Each row comes from the steps of one path. Every step used is in the known rows, and no mark comes twice. Write the path behind each row, first mark first.
Known rows
tutate > voda > visenub: [ -2  10  -2  -6  -4   6   3   9  -1  -4  -8   5   9  -4  -3   9   2   0
  -1   3  -6   3   7 -21  -8  -3   3 -10  12  10   0   2 -11  -2  -7  -1
  -4 -10  -8  -5  -2  -3  -2   2  -2  19  14   2   4   3]
vobor > fizut > voda > tero > madeg > kuzi: [  7 -15  11   1   3   7   2  -9  -6 -13   7  -3  -6  -2  -2  -7  -5  -6
   2   8   6  -6  -9  16   8   0   4   4  16   8  -1  -7   3 -10 -10  -4
  -1  -7   5   3   9  -8 -12   3   3  23  17  -3   5  -3]
tutate > voda > visenub > kuzi: [  8  15   2  -6  -4   2   5   4  -6  -7 -13   7  14 -12  -3  12   7  -1
   3   0  -7   7  10 -28  -8  -5  11  -9  16   1   1  -3 -13  -5  18   3
   1 -10  -5  -4   4  -4  -3   4  -4  37  26  -4   8   2]
kuzi > madeg > tero > voda > visenub: [ 10   6 -13   3   3   5   7   5  -8  -1   2   5  -9  -9   3   1  -8  -4
  16   6  -4  -1  -3 -17   1  -3  -4  -7  15   0  -2   6 -16  -5 -10 -13
 -15  -5   1  -3  -4   3 -12  -3   1  10  14  -1  -5  10]
kuzi > visenub > voda > tutate > fizut: [ 17  -6   1  -5  -3   3  -2  -7   5  11   1   7   0 -12  -5  12   4   2
  -5  -5   1   2  -4 -19 -15  -2   2   1  -4  -1  -6   6 -15   2  17   3
   8  10  16   1  13  -5  -1   6   5  11   3   5  -7  -2]
rivev > lerevus > vobor: [ -5   0   6  -8  -2   4  -2  -3   2   2  -3   5  -2  -3   3  -2  -4  -5
  -5   7  -9  13  -7  11  -2   1   0   3   2   0  -3   3 -14   1   3   7
  -1  12   2  -1   4  -6  -5  -3  17   3 -14  12  -6  -5]
visenub > kuzi > madeg > tero > voda: [ 20   6 -11   4   8   3  10 -11 -13  -6  -5   8 -10 -14   4  -2  -2  -3
  15   1  -4   1   0 -18   5  -1  10  -3   9 -12  -5   2 -11  -4  13  -9
  -8   1  10   2   2   3  -7  -2   3  15  16  -4  -9   7]
visenub > voda > fizut: [  8  -7  -3  -3  11  -1  -4  -6   4  -4   5   0   0  -4  -1   7  -1  -5
   9   5   1  -9  -6 -10  -9  -4  -5  -7  -6   4  -2  -1   2   0  21  -1
   1  13   2   0   0   0  -9   6  -1  13  17  15  -5  -3]
fizut > voda > tutate: [  2  -5 -10  -3   4   9   3  -5  -4  -9  -2   4  -5   4  -1  -3  -1   2
   6   4  -3  -4   3   5   5  -1  -5   1   5   7  -8  -3 -15   3   9  -8
  -3   5   6  -7   8   2   2  -1   4  -8   4  -5   1  -2]
tutate > voda > tero > madeg > kuzi > visenub: [ 13  -6   8   3 -16   2   0 -11  -1  -5 -12   4   6  -7 -10   4   1   5
 -10   2  -1   1   1  -2  -7  -2  19  -2  18   4  -6   1  -5  -8 -25   4
   1  -4  12   5  20 -19  -4   5  13  37   9  -9  -2   2]
rivev > voda > tero > madeg > kuzi: [ 13 -11   1   6  -3   7   2 -16  -3 -19  -4  -4   0   0  -3  -1  -1  -1
   6   8   2  -4 -13  26   7  -6  -2   1  14  -3  -7   0   3 -14 -14  -4
   6   9  11   3  13 -16  -9  -5   8  11  15  -3   1  -4]
lerevus > vobor: [-8  1  0 -3 -5  4  1 -5 -3  8  0 -1 -1 -1  4  1 -2 -1 -1  2 -2  5  2  9
 -1 -2 -1  2 -2 -7 -5 -2 -4  1 10  3  2 14 -1  2 -5 -3 -2 -1 12 -4 -3  4
 -6 -3]
zela > tero > voda > fizut: [  5  -5  -5  -2   8   0   3   1  -6 -11  -8   3  -9   2   3  -9   0  -5
   6  -3   4  11  13 -20  -9  -5   0   1   1   4 -11   3  -5  -4  13 -11
   0  28   5   8 -13  -3  -3  -2  -1  15  22  21   3  -4]
rivev > voda > visenub > kuzi > madeg > tero: [ 15  10 -12   3   5  13   5  -1 -12  -9  -1   9  -4 -14   1  12  -1  -5
  19   5   0   0 -15  -8   2  -8  -4  -8  21 -12  -2   3  -8  -8  21 -10
  -3  -8   6  -8   7  -1 -13  -4   2   9  28  -7   1   3]
rivev > lerevus: [  1   1   6  -3  -1  -1  -3   4   5  -5  -5   4  -1  -1   0  -2  -2  -3
  -4   3  -7   7  -2  -1  -3   2   3  -1   4   7   2   5 -11   1  -6   3
  -3  -2   3  -1  11  -2  -5  -1   4   8 -10  11   2  -2]
visenub > kuzi > madeg > tero: [ 14   4  -5   3   8   9   2  -8  -8  -5   0   7  -8 -15   0   6  -1  -1
  12   2  -4   2  -8  -7   4  -2   9  -3   9 -11  -1   1  -1   0  10  -3
  -4  -7   8   1   9   3  -6   3   8   6  11  -6  -2   6]
lerevus > vobor > fizut > voda > tutate: [-11  -7  -7  -7   7   4   3  -4  -9   4   6   5  -6   3   4  -4  -1  -4
   7   7   3   5   1   9   3   2  -8   4   4   5  -9  -7 -13   0  33  -6
  -2  13   2  -4  -7   0  -4  -2   8  -7   2   4  -5  -5]
rivev > voda > fizut > vobor: [ 20  -6  -9   5  13  13  -1  -6  -9 -15  -4   1  -5  10   0 -10   1   0
  17   3   5   1 -13  -5  -8  -9 -25  -6   2   1  -9   2  11  -5  29  -6
   3  12   4  -2   1   2  -3  -2   4 -11   3  -8   0  -6]
lerevus > vobor > fizut > voda > tero > madeg: [ -3 -11  12  -3   9  15   3  -6  -9  -3   3  -2  -4  -4   3 -13  -5  -8
   3   7   5  -4  -9  15  10  -1   9   6  10   1  -8  -5  -5  -4   9  -5
   2   7  -5   1   1  -9  -4   3  22  11  30  -5   0 -10]
madeg > zela: [  6  -2   0   4 -11   0   2  -5   5   4   9  -3  -2   1  -2   9   1   0
   0  -5  -1   1  -8 -10  -3   2  -2  -5   3  -8   5  -1  -9  -1 -11   0
   2  -4  10   2  -3   7  -3  -1  -2   0   0  11  -6  -2]
vobor > fizut > voda: [ -5  -3   7  -3  15  11   3   8  -6  -2   5   3  -3   3   2  -5  -1  -7
   3   3   7  -5  -1  -8   1   4  -5   1   9  11   1  -4  -4   1  10  -6
  -2 -16  -6  -4  -6   6  -5  -1  -9   9  15  -1   0  -4]
vobor > fizut: [ -5  -4   5  -1   9  -5  -1   5  -2   5   3   1  -2  -1   2   1   1  -5
   3  -1   4   4  -3  -4  -1   3   1   1   3   5   3  -2   9  -2  13  -2
  -3  -2  -4   2 -10   0  -2   0  -9   5   3   1   1   0]
tutate > voda: [  0   4  -3  -4   2   6   5   3  -2  -9 -13   2   5  -3  -3   2   3   1
  -1   2  -3   2   3 -10  -5  -1   6  -6   5   7  -2   1  -6   3  -6  -1
   0   0  -5  -2  -1  -6   4   0   0   6   2   1  -3   2]
rivev > voda > visenub > kuzi > madeg: [ 11   7  -1   2   9   5   3  -1  -9 -14  -3   8  -1 -10  -1   8   1  -6
  16   5  -2   4   0 -20   8  -8   2  -8  17 -12   0  -1  -7 -10  15  -6
   1 -18   4  -7   2  -1  -9   0 -10   8  26  -6   2  -1]
madeg > zela > tero > voda > fizut: [ 13  -5  -5   4  -2   1   4  -4  -1 -10   2  -1 -11   2   1  -4   0  -4
   6  -6   3  14   3 -29  -8  -4  -5  -3   4  -3  -5   2 -16  -5   2 -11
   3  19  16  11 -16   1  -8  -2  -5  12  21  30  -4  -5]
zela > tero > voda: [ -3   0   1  -2   5   0   7   4  -3  -6  -5   1  -7  -1   4  -9   2  -2
  -2  -5   0  11  10  -9   0   1   3   5   3   3  -8   5 -15  -2  -5  -9
   2  19   3   6 -13 -10   1   0  -5  13  20  14   1  -2]
zela > tero > madeg > kuzi: [  1  -7   7   1   1  -3  -6 -12   4  -7   5  -2   0  -7  -6   6  -3   0
  -4   0  -1   8  -6  14   8  -2   4   5  13   2  -4   5  -4  -5 -19   2
   5  -8   6  10  11 -16  -8   1   5  17   4   4  11   0]
kuzi > madeg > zela > tero > voda: [  6  -5   0   4   5   4   8  -1   0 -11   6   1 -14  -4  -1   0  -3  -4
   4  -4  -1  14   3 -21  12   1   5  -2   4  -8  -3   4 -24  -3 -28 -14
   5  -1  19   8 -14  -2  -1   2  -8  -1  14  24  -9   1]
tero > voda > visenub: [  3   8  -5   0  -4  -4   5   6  -5   1  -1   3   2  -3   4   3  -2  -4
   5   2  -2   3  12 -21  -2  -2  -7  -4   8   1  -1   3 -17  -8   6  -6
  -8   3  -4  -1  -8   0  -8  -2 -11  21  17  -1   0   3]
vobor > fizut > tutate: [  0   2   2  -4   5  -6  -3   4  -2   9   5   4   0  -2  -2   5   1  -7
   1  -4   7   6  -8 -14   2   0  -1   3   0  10   1  -1   9  -2  15  -3
  -4   3 -12   2 -12  -4   4  -3  -6   6 -18   6   6  -6]
lerevus > vobor > fizut: [-15  -4   3  -5   4  -3   0  -1  -6  11   6   0  -2  -3   5   1   1  -6
   3   3   5   8  -2   5  -1   3  -2   3   2  -4  -2  -4  -1  -2  23   2
   0   8  -3   3 -15  -5  -4   0   5   3   1   6  -6  -3]
madeg > tero: [  2   2 -11   2  -3  10   2  -1   0   3   2   1  -3  -3   2   3  -2   1
   5   0   1  -5 -11   5  -9   0  -4  -1   5  -1  -1   3   2   2   2  -3
  -4   8   2  -1   3   2  -7  -2  12   2   6  -3  -1   5]
fizut > vobor: [ 10  -2   0   1   5   4   1  -5  -2  -1   3  -3  -3   7   1  -8   2   4
   4   1  -5   2 -11   0  -1  -1 -13   0  -1   0  -3   2   6  -2   6   1
   0  -5   1  -1   1  -2   4   3   3   1  -5 -19   2   1]
tutate > fizut > voda: [ 16  -1   5  -3   9  28   5   5  -6  -8   1   2  -2  -1   0  -6  -1  -3
   0   0   3  -6  -8 -14  -6  -2   1   2  -1   6  -2   0  -7   5  -1  -1
   7  -7   0  -1   8  12  -2  -2   5   1   3  -6   3  -8]
kuzi > visenub > voda: [  2  -1   5  -2  -3   0  -3  -1   5  18   5   7   5 -10  -3  11   3   1
  -8  -3   2  -7   2 -15  -9   2   0  -1   3  -3   0   2 -17   3   2   4
   4 -15   2  -1   2  -7  -4  11   1  20  22   5  -8   1]
voda > visenub > kuzi: [  7  11   2  -2  -7  -4   0   0  -4   3   0   6   7  -9   0   7   5  -3
   3  -2  -3   8   5 -16  -3  -4   3  -3  12  -6   3  -4  -7  -8  22   4
   1 -11  -1  -4   2  -1  -7   2  -5  31  22  -7  10   1]
rivev > voda: [  4   0  -3   2   4   9   2   1  -4  -8  -6   1   1   2   1  -2   2  -1
   5   2   6  -2  -5   5   1  -3 -11  -2   3   0  -3   2  -1  -1   7  -5
   5   7  -1  -4  -2  -3  -2  -4  -1 -10  12   3  -5  -5]
tutate > voda > fizut > vobor: [ 19  -2 -10  -2  10  12   1  -5  -7 -12 -10   1   1   6  -4  -8   3   2
  12   3  -5   3  -4 -16 -13  -5 -11 -10   0  11  -6   2   7   0  19  -1
  -1   8   0   0   7  -1   4   2   7   9  -3  -8   1  -1]
tero > madeg: [  6  -3   5   5   3   1  -3 -11   1  -3  -1   1   3  -5  -2   1  -5  -1
   4   1  -2  -2  -8   8  12  -1   9   0   5   0  -2   4  -1  -2  -9   1
   0 -14  -4   3  13  -4  -1  -2   9   1   0  -6   5  -2]

Write each row's path
[ 22  -8  -4  -1  -8   7  11 -12   2 -10  -2  -1 -12  -3   1   4   4   0
   1 -10  -2  20  -2 -21  -7  -2  -1   3  -3  -6  -8   6 -28  -4   3 -10
   9  29  26  12  -2  -2   3  -5  -2  -2   6  24  -2  -6]
madeg > zela > tero > voda > tutate > fizut
[ -8  -6   0 -10   9   7   0  -4  -4  -2   1  10  -8   1   3  -6  -2  -8
   5   8  -5  12  -6  10   2   4  -6   5   8  10  -6   0 -21   2  25  -5
  -6  13   4  -6   3  -4  -6  -1   9   3  -8  10  -4  -8]
rivev > lerevus > vobor > fizut > voda > tutate
[ -7   1   2 -12  -3   6   5   3  -8   0  -8   0   1  -2  -1  -1   4  -6
  -1   3   2   8  -6 -10  -5  -3  11   3   1  10  -8  -6   2  -4  13  -3
   0  41 -11   3 -13 -21  10   1  12  18  -3   9  -4  -7]
lerevus > vobor > fizut > tutate > voda > tero
[  6  17   5 -10   0  -4   1   5  -9   1  -6  11  15 -13  -4  16   8  -9
   4  -2   0  10   1 -44  -5  -5  12  -7  17   9   2  -3  -3  -7  32   0
  -4  -7 -14  -3  -5  -9   1   1 -10  43   9   3  12  -4]
vobor > fizut > tutate > voda > visenub > kuzi
[ 12   9   0   1 -14  -7   9   0  -3  -1   1   5   1  -9   2  11   8  -6
   0  -9  -1  19  11 -35  -3  -4   0  -3  17 -15   1   0 -29 -10   8  -7
   6   2  13   6 -12  -3  -9   1 -10  41  41  16   5  -1]
madeg > zela > tero > voda > visenub > kuzi
[ 19  -8  -2  -8   6   6   2 -13   6  -4   4   0   0 -10  -2  10   3  -1
   3   1  -4  -1 -11  -5  -8  -2   0   1 -10   3  -4   2  -8   2  22   0
   6  18  10   2  13  -5   0   4   2  -2  -2   7  -2  -3]
visenub > voda > tutate > fizut
[ 16  -4   5   8  -8   2  -2 -15   6  -2   6  -2   3  -4  -4   8  -5  -1
   3  -3  -3   2 -14   0   9   0   7  -5   9 -11   3   3  -9  -3 -15   0
   4 -19   7   5  11   2  -4  -2   6   0   1   1  -1  -3]
tero > madeg > zela
[ -3  11   0  -9  -1   1  -1  11  -4   4  -1   9  11  -6  -5  15   2  -8
   2   0  -1   6  -1 -33  -4  -3   2  -6  14  20   2   0   1  -3   9  -4
  -7  -6 -20  -3 -13  -9   3  -1  -9  27  -6   5  10  -3]
vobor > fizut > tutate > voda > visenub
[ 12  -2   8  -4   5   5   2  -1  -3 -11 -10   0   6  -6  -7   1   0  -6
   2   1   0   2 -12  -9   9  -4  26   0   9  14  -6   0   8  -6   0  -5
  -2  10 -12   5   4 -20  12   1  10  21   1   1   7  -8]
vobor > fizut > tutate > voda > tero > madeg
[ 11   3   6   3  10  -3   1  -8  -6  -9  -3   6  -4 -10  -2   0   0  -3
  10   1  -5   5   2 -10  13  -2  16  -1   3 -11   0  -3   1  -2   5   0
   1 -14   7   0   9   0  -2   2  -3   4   6  -4  -1   1]
visenub > kuzi > madeg
[ 10   0 -13   3   7   8   9  -5  -7  -5  -3   3 -14  -6   4  -4  -8  -3
  15   3  -4  -3  -4  -7   6   1  -1  -3   6  -3  -4   6 -12   0 -13 -13
 -11   5   7   2  -4   3  -5  -3   6  -2   4   2 -11   8]
kuzi > madeg > tero > voda
[  3  -7  -9  -6   3  -8  -1 -11   6  -4   5   1   0  -5  -1  14   2   1
   7   5  -5  -3   0   6   1   1  -4   0  -3   1  -4  -1 -12  -1  16  -4
  -1  14   8  -2   4  -8   0   8  -2  -3   6  10  -4   2]
visenub > voda > tutate
[ 11  13  -1   0  -7 -11   7  -1 -10   0  -6   8   6 -10   4   3   4  -6
   6  -1  -1   7  18 -27  -2  -3   1  -5  12  -8  -1  -2 -17 -10  26  -2
  -2   0   0  -1  -4   1 -11  -2  -9  39  26  -5   3   0]
tero > voda > visenub > kuzi
[ 28  -5 -22   6  17  15   4 -12 -14  -9  -1   4 -19   2   3 -15  -9  -1
  27   5  -3   2 -13 -17  -4  -6 -14  -7   2   1 -11   7   4  -3  14 -13
 -14  13  10   3  -4   6  -5  -4  13  -1  -2 -13  -9   6]
kuzi > madeg > tero > voda > fizut > vobor
[ 11  -6   9   2  -5  -8  -9 -19   8  13   8   7  11 -15  -8  18  -4   0
  -6   2   3  -9  -4  -2   0   0   1  -1  14  -3   1   5 -16  -2  -9   8
   2 -28   7   4  18 -14 -15   6   3  30   6   1  -5   3]
tero > madeg > kuzi > visenub > voda
[ -9  12  -1 -12  -4   2   1   8  -7  13  -3   8  10  -6  -2  14   0  -9
   2   3   0  13  -1 -26  -6  -4   1  -4  12  11  -3  -2  -8  -4  19   1
  -4   8 -20  -3 -19 -12   2  -1   4  21  -6  12   2  -4]
lerevus > vobor > fizut > tutate > voda > visenub
[  9   4 -15   3  -3   6  10  -1  -6   4  -4   2  -6  -4   6  -4  -1  -1
   8   0   0  -2  -3  -7  -6   3  -7  -1   6  -1  -4   5 -10   0   3  -8
  -9  14   0   3  -4   3  -7  -4   5  10   7  -1  -6   5]
madeg > tero > voda
[ 20  -6 -10  -1   3  16   4  -6  -3 -15  -8   2  -4  -1  -1   2   3   0
  10   0   3   5 -11   2  -5  -5  -8   0  -2  -1 -10   4  -4  -3  23  -5
   9  22  14   0   8   0   1  -7   2 -23  -9   2  -3  -8]
rivev > voda > tutate > fizut
[ -7   7  -2  -4   0  -3   6  11  -3  -2  -1   4  -2  -4   3   0   1  -4
  -1  -2  -1  13  15 -20  -4  -4  -6   2  12   2  -5   4 -22  -8  -4  -8
   0  10  -2   2 -15 -11  -4   0  -9  27  33   9   8   2]
zela > tero > voda > visenub
[ 19 -10  12   5 -16   1   0 -12  12   7   9   0   3 -11  -6  12  -1   1
  -8  -4   3  -9 -14 -10  -1  -1  14  -2   7 -15   0   3 -20  -5 -17   0
  11  -9  16   5  15 -16  -6  12  13  27  36  10  -9  -2]
kuzi > visenub > voda > tero > madeg > zela
[-14   4   3  -8   3  10   3  11 -10  12  11   5   1  -1   5   1  -3 -11
   4   6   6   1   2  -8  -2  -1 -13   0  17   4  -1  -4 -14  -2  21  -3
  -3 -11 -13  -7 -15   2 -12   0   2  19  25   3   1  -4]
lerevus > vobor > fizut > voda > visenub
[ 14  -9  -2  -1  -6  -9  -8 -12   2  14   9   9   4  -7  -6  15  -1   0
  -1   2   8  -4   4 -15 -17  -4 -12  -5   6   0  -1  -1  -2  -3  16   6
   1  -2  15   4   6  -6 -19   7  -4  31   9  16  -9   1]
madeg > kuzi > visenub > voda > fizut
[ -8   3   2  -7   0  -3  -2  -2  -5  18   7   3   2  -2   2   7  -1  -7
   1  -1   4   9  -8  -8   2   0   0   6  -1   1  -4  -2   4  -1  21   1
  -2  15 -12   2 -19  -9   3  -4   6   3 -20  11  -3  -8]
lerevus > vobor > fizut > tutate
[  0  -6   2   4   4   8   3  -1   6  -6  11  -1 -15  -3  -5   6  -3  -1
   1  -3  -3  12  -8 -11  11   0   8   0   5  -8   1   3  -7   1 -31  -8
   7 -11  18   5  -5  -3   3   6  -4  -7   9  22  -2   1]
kuzi > madeg > zela > tero
[  0   5   1  -7   4   2   1   5  -3   0  -6   4   5  -3  -5   7   3  -6
   4  -3   2   5  -3 -26  -1   2   5  -3   4  17   0  -1   3   1   6  -3
  -4   0 -15   0 -11  -9   9   0  -7  12 -13   9   4  -5]
vobor > fizut > tutate > voda
[  2  -8   6  -7   1   3   5   1   6  -6   5  -6  -1  -7   1   1   3  -2
  -1   5  -2 -10  -6   5  -4   0   3   3  -5  -1  -3  -2  -2  -4  -4  -2
   7  20   5  -1   0 -15   0  10   1  15  36  10  -4   0]
visenub > voda > tero
[ 22  -8  -6   5   3   4   6  -7  -3  -9   0  -2 -12   8   2  -9   2  -1
  12  -8  -1  14  -4 -24 -10  -5 -18  -4   2  -5  -7   4  -9  -6  10 -11
   3  19  17   9 -10  -1  -3   1   1  10  15  15  -1  -3]
madeg > zela > tero > voda > fizut > vobor
[ 13  11  -7   0   6  21   4   4 -11  -6   6  11  -7 -13   0   5  -3  -4
  14   6  -4  -6  -5 -16   3  -6   0  -6  22  -5   0  -1 -12  -1   7  -8
  -6 -28   2  -9  12   9 -12   3   8  19  34 -10   6   4]
fizut > voda > visenub > kuzi > madeg > tero
[ 11  10  -7   0   2   5   1   0  -8   0   5   7  -6 -16   0   9  -4  -3
  14   4  -7   3  -6 -17   0  -6   6  -5  17 -10   1   1  -2  -5  12  -4
  -8 -15   4  -4   6   3 -11   3   6  19  17  -7   5   8]
voda > visenub > kuzi > madeg > tero
[ 27 -10  -4  -7  10  12   3 -13   4  -5   3  -3  -4  -5  -1   2   4   3
   8   0  -9   0 -18  -5  -9  -3 -14  -1 -12   2  -7   6  -9   1  26   2
   5  14  10   0  19  -6   4   7   4  -4  -8  -9   0  -1]
visenub > voda > tutate > fizut > vobor
[ 30  -7  -1  -3  -1  10  -2 -12   3   9   4   7  -1  -7  -3   3   5   6
  -2  -4  -3   4 -13 -17 -17  -5 -10   1  -8  -2  -9   8  -9   0  24   4
   8   5  16   1  21  -8   3   9  11  11  -4 -14  -3   0]
kuzi > visenub > voda > tutate > fizut > vobor
[ 13  -6   7   2   4  18   3  -3  -5 -16  -2  -2  -2   0  -2 -13  -5  -2
   0   4  -1 -11  -8   9  13  -4  13   3   8   4  -7  -1  -5  -2 -16  -6
   4  -3   0  -2  15  -6   0   4  17  10  29 -11   6  -6]
fizut > voda > tero > madeg
